Each row comes from the steps of one walk. Every step used is in the known rows, and no mark comes twice. Write the walk behind each row, first mark first.
Known rows:
kobed > subaf: | +3.42 | +1.76 | +0.12 | +2.57 | +0.58 | +1.51 | +0.03 | +3.37 | -0.89 | -0.50 | +0.99 | -0.07 | +2.95 | +0.74 | +0.05 | -1.06 | +0.87 |
senin > rokam > tese > givurap: | +2.06 | +0.50 | +0.15 | +1.38 | -0.22 | +1.39 | +0.11 | +1.86 | -2.48 | -1.69 | -0.67 | -0.37 | +1.57 | +1.77 | +1.24 | +2.45 | +3.28 |
kobed > subaf > rokam > tese > givurap: | -1.61 | +2.35 | -0.37 | +2.61 | -1.04 | +1.16 | -0.84 | +2.05 | -1.03 | -2.88 | -0.47 | -0.68 | +0.45 | +0.92 | +1.54 | +1.01 | +0.36 |
tese > givurap > kobed: | +2.10 | +2.30 | +0.86 | +1.72 | -0.11 | +0.76 | -0.31 | +0.04 | -0.59 | +0.56 | -0.61 | -1.04 | -0.30 | +0.46 | -1.30 | +3.00 | +4.13 |
senin > rokam > tese: | +2.20 | -0.09 | -0.51 | +0.94 | +0.82 | +2.78 | +0.88 | +3.97 | -1.85 | -1.67 | +0.67 | -0.31 | +2.06 | +2.29 | +1.76 | +3.23 | +2.81 |
rokam > tese: | -0.26 | +1.31 | +0.74 | +1.62 | +0.91 | +2.50 | -0.39 | +3.76 | -0.89 | -3.57 | +0.63 | -0.94 | +1.83 | +1.42 | +2.76 | +3.88 | +2.60 |
senin > rokam: | +4.73 | +0.56 | -0.68 | +1.38 | +1.20 | +1.47 | +0.51 | +2.12 | -1.99 | +0.32 | +0.56 | -0.04 | +2.99 | +2.28 | -0.48 | +1.97 | +2.85 |
kobed > senin > rokam > subaf > givurap: | +5.08 | +0.31 | -0.27 | +3.75 | +1.04 | +2.17 | +1.06 | +2.16 | -2.61 | +1.70 | +0.76 | -1.19 | +2.72 | +1.47 | +1.81 | -0.63 | +5.10 |
rokam > subaf > givurap > kobed > senin: | +2.46 | +1.76 | +0.70 | +3.63 | +0.68 | +2.75 | +0.77 | +2.57 | -0.45 | +1.58 | +0.83 | -2.04 | +0.15 | +0.11 | +1.66 | +1.38 | +5.87 |
subaf > givurap > kobed > senin: | +2.94 | +1.84 | -0.35 | +2.49 | +0.99 | +1.88 | +0.44 | +1.89 | -0.26 | +0.68 | +1.33 | -1.64 | -0.76 | +0.42 | -0.08 | +3.28 | +4.82 |
tese > givurap > senin > rokam > kobed: | +4.99 | +1.87 | +0.90 | +1.84 | +0.43 | +0.12 | +0.30 | +1.14 | -1.80 | +0.22 | -0.61 | -1.06 | -4.18 | +1.57 | +1.40 | -0.90 | +3.73 |
tese > givurap > senin: | +4.07 | +2.80 | +1.95 | +3.54 | -0.45 | -0.68 | -0.82 | -1.01 | -1.29 | -0.85 | -0.30 | -0.97 | -1.64 | +0.81 | +0.23 | -0.44 | +2.97 |
tese > givurap > senin > rokam > kobed > subaf: | +5.96 | +1.90 | +0.59 | +2.34 | -0.29 | +0.33 | +0.74 | +2.25 | -1.59 | +1.02 | -0.30 | -0.42 | -3.90 | +1.03 | +0.95 | -4.96 | +2.06 |
kobed > tese > givurap > senin > rokam: | +8.66 | +0.85 | +1.68 | +3.24 | -0.48 | -0.14 | +0.60 | -1.02 | -2.63 | +1.41 | +0.25 | -0.40 | +1.20 | +0.80 | +1.11 | -4.41 | +2.46 |
kobed > tese > givurap: | +4.46 | +1.66 | +2.09 | +2.94 | +0.27 | +0.22 | -0.89 | +0.25 | -2.01 | -0.89 | +0.01 | -0.94 | +4.24 | +0.07 | +1.61 | -1.34 | +2.39 |
givurap > kobed > subaf > rokam: | +0.62 | +2.51 | -1.32 | +1.70 | -0.06 | +1.68 | +0.37 | +2.38 | +0.50 | +0.96 | +0.85 | -0.41 | -0.28 | +0.75 | -1.24 | +1.63 | +0.83 |
tese > givurap > kobed > senin: | +1.44 | +2.74 | +1.90 | +3.17 | -0.21 | +0.99 | +0.22 | +0.27 | -1.16 | +1.29 | +0.04 | -1.39 | -1.37 | -0.92 | +0.37 | +2.74 | +4.15 |
rokam > kobed: | +0.88 | +2.33 | +0.68 | +1.05 | +2.23 | +1.76 | -0.56 | +4.31 | -0.63 | -2.09 | +0.35 | -1.51 | -0.63 | +1.16 | +2.14 | +2.35 | +3.00 |

Which walk is each row?
| -0.77 | +3.09 | +0.68 | +3.00 | -1.01 | +0.22 | -1.11 | -0.65 | -1.07 | -3.32 | -0.53 | -1.34 | -3.31 | +1.39 | +2.39 | +2.37 | +1.98 | | subaf > rokam > tese > givurap > senin
| -1.27 | +2.36 | +2.11 | +2.68 | -0.61 | +2.19 | +0.57 | +1.94 | -1.10 | -0.76 | +0.07 | -1.60 | -2.03 | -0.88 | +2.55 | +3.72 | +4.05 | | rokam > tese > givurap > kobed > senin
| +6.56 | +1.04 | +0.04 | +2.13 | +0.46 | +0.91 | +0.84 | +0.62 | -1.64 | +0.61 | +1.02 | -0.04 | -0.68 | +2.16 | -0.08 | -0.27 | +2.73 | | givurap > senin > rokam
| +3.58 | +1.04 | -0.34 | +2.23 | +0.67 | +2.76 | +0.23 | +2.42 | +0.19 | +0.96 | +0.20 | -1.60 | +1.17 | +1.50 | -0.01 | +1.94 | +5.91 | | rokam > subaf > givurap > kobed
| -2.56 | +2.48 | -0.04 | +2.05 | -0.38 | +0.92 | -1.33 | +0.83 | -1.36 | -3.72 | -0.75 | -1.24 | -0.11 | +1.50 | +2.18 | +4.39 | +2.20 | | subaf > rokam > tese > givurap
| +0.56 | +1.67 | +0.93 | +1.77 | -1.22 | +2.42 | +0.46 | +3.43 | -0.11 | -0.84 | -0.29 | -0.74 | -0.64 | -0.15 | +0.39 | +0.46 | +2.45 | | rokam > tese > givurap > kobed > subaf
| +4.89 | +2.72 | +3.05 | +2.76 | +0.53 | +0.10 | -0.58 | +1.23 | -1.23 | -1.11 | +0.08 | -1.97 | -2.28 | -0.19 | +3.96 | -3.34 | +2.76 | | rokam > kobed > tese > givurap > senin
| +0.13 | +2.72 | +1.61 | +2.47 | +2.27 | +1.80 | +0.00 | +4.42 | -1.25 | -1.27 | +1.01 | -1.87 | -1.71 | -0.31 | +3.82 | +2.25 | +3.12 | | rokam > kobed > senin
| +6.67 | +0.97 | -1.32 | +1.21 | +1.51 | +1.48 | +0.71 | +2.61 | -0.78 | -0.35 | +0.58 | -1.16 | -3.72 | +2.84 | +0.86 | -0.88 | +4.55 | | subaf > givurap > senin > rokam > kobed
| +1.94 | +2.22 | +0.29 | +1.65 | +1.46 | +2.01 | +0.00 | +5.33 | -0.33 | -1.15 | +0.71 | -0.82 | -0.13 | +0.61 | +2.01 | -1.03 | +1.33 | | rokam > kobed > subaf
| +5.84 | +1.01 | +1.07 | +3.40 | +0.26 | +1.51 | +1.03 | +1.04 | -1.96 | +1.74 | +0.50 | -0.56 | +0.22 | +1.96 | +1.66 | -1.97 | +3.91 | | givurap > senin > rokam > subaf
| -1.15 | +3.16 | -0.65 | +0.95 | +1.97 | +1.28 | -0.99 | +3.38 | -0.41 | -2.22 | +0.18 | -1.53 | -1.62 | +1.77 | +2.24 | +4.07 | +2.01 | | subaf > rokam > kobed
| +5.35 | +1.70 | +0.70 | +4.03 | +0.34 | +1.59 | -0.39 | +1.00 | -0.64 | -0.40 | +0.47 | -1.55 | -0.13 | +1.91 | +1.60 | -1.69 | +4.66 | | rokam > subaf > givurap > senin
| +8.09 | +0.73 | -1.54 | +2.17 | +0.54 | +0.81 | +0.70 | +0.51 | -1.35 | +0.43 | +0.98 | -0.42 | -0.65 | +3.01 | -0.93 | -0.47 | +3.91 | | subaf > givurap > senin > rokam
| +3.58 | +1.62 | +0.69 | +2.42 | -0.22 | +0.83 | +1.45 | +0.30 | -2.13 | +3.00 | -0.02 | -0.64 | -0.83 | -0.14 | -0.55 | +2.04 | +4.39 | | tese > givurap > kobed > senin > rokam
| +3.55 | +1.06 | +0.10 | +2.77 | +1.12 | +1.37 | +1.32 | +2.15 | -2.70 | +1.29 | +1.28 | -0.31 | +1.96 | +0.94 | +1.05 | +1.23 | +2.92 | | kobed > senin > rokam
| +6.20 | +1.57 | +0.65 | +2.89 | -0.49 | -0.28 | +0.44 | -1.04 | -2.25 | +0.93 | -0.34 | -0.26 | -1.13 | +1.67 | -0.40 | -1.31 | +3.26 | | tese > givurap > senin > rokam
| +3.33 | +0.94 | -0.09 | +3.07 | +1.15 | +2.24 | -0.69 | +2.25 | -1.04 | -0.74 | +0.19 | -1.54 | +3.35 | +2.01 | +1.38 | +0.16 | +4.97 | | rokam > subaf > givurap
| +4.05 | +0.67 | -0.76 | +0.78 | +1.47 | +2.23 | +1.24 | +5.50 | -1.20 | +0.56 | +0.66 | -0.23 | +0.20 | +1.46 | +1.03 | -2.06 | +1.51 | | senin > rokam > kobed > subaf
| +0.38 | +2.92 | -0.73 | +2.18 | -1.03 | +0.66 | -0.17 | +0.82 | -0.10 | +1.04 | -0.44 | -0.57 | -0.74 | +0.51 | -1.72 | +1.04 | +1.40 | | tese > givurap > kobed > subaf > rokam
| +4.56 | +1.24 | +1.33 | +1.41 | +0.87 | +2.24 | +0.52 | +2.07 | -0.18 | +0.81 | +1.19 | -0.96 | +3.01 | -0.06 | +1.06 | +0.93 | +3.05 | | givurap > kobed > tese
| +3.92 | +1.40 | -1.23 | +1.03 | +0.98 | +2.03 | -0.07 | +1.75 | +0.40 | -0.18 | +0.68 | -1.20 | +0.41 | +1.71 | -1.57 | +3.49 | +4.89 | | subaf > givurap > kobed
| -0.12 | +2.81 | +0.42 | +3.56 | -1.81 | +0.82 | -0.45 | +1.01 | -0.77 | -2.33 | -0.19 | -0.74 | -3.18 | +0.78 | +2.07 | -1.46 | +0.33 | | kobed > subaf > rokam > tese > givurap > senin
| +1.84 | +0.46 | -0.08 | +0.56 | -0.53 | +2.19 | +0.98 | +1.99 | -1.38 | +0.04 | -0.67 | -0.60 | -0.43 | +1.34 | -0.03 | +3.15 | +4.38 | | senin > rokam > tese > givurap > kobed
| +3.24 | +1.26 | +1.77 | +3.57 | -0.48 | +1.55 | +1.62 | +0.74 | -2.32 | +4.20 | -0.49 | -1.13 | +0.29 | -0.27 | +1.05 | +0.06 | +5.51 | | tese > givurap > kobed > senin > rokam > subaf
| +5.06 | +1.05 | -1.48 | +2.39 | +0.71 | +1.46 | -0.15 | +2.96 | -0.43 | -1.03 | +0.94 | -0.53 | +3.02 | +1.70 | -0.83 | -1.56 | +2.07 | | kobed > subaf > givurap
| +1.51 | +0.53 | +0.38 | +2.14 | +0.74 | +2.66 | +1.40 | +3.34 | -2.57 | -0.71 | +1.33 | -0.65 | +1.16 | +0.91 | +3.36 | +2.87 | +2.87 | | kobed > senin > rokam > tese
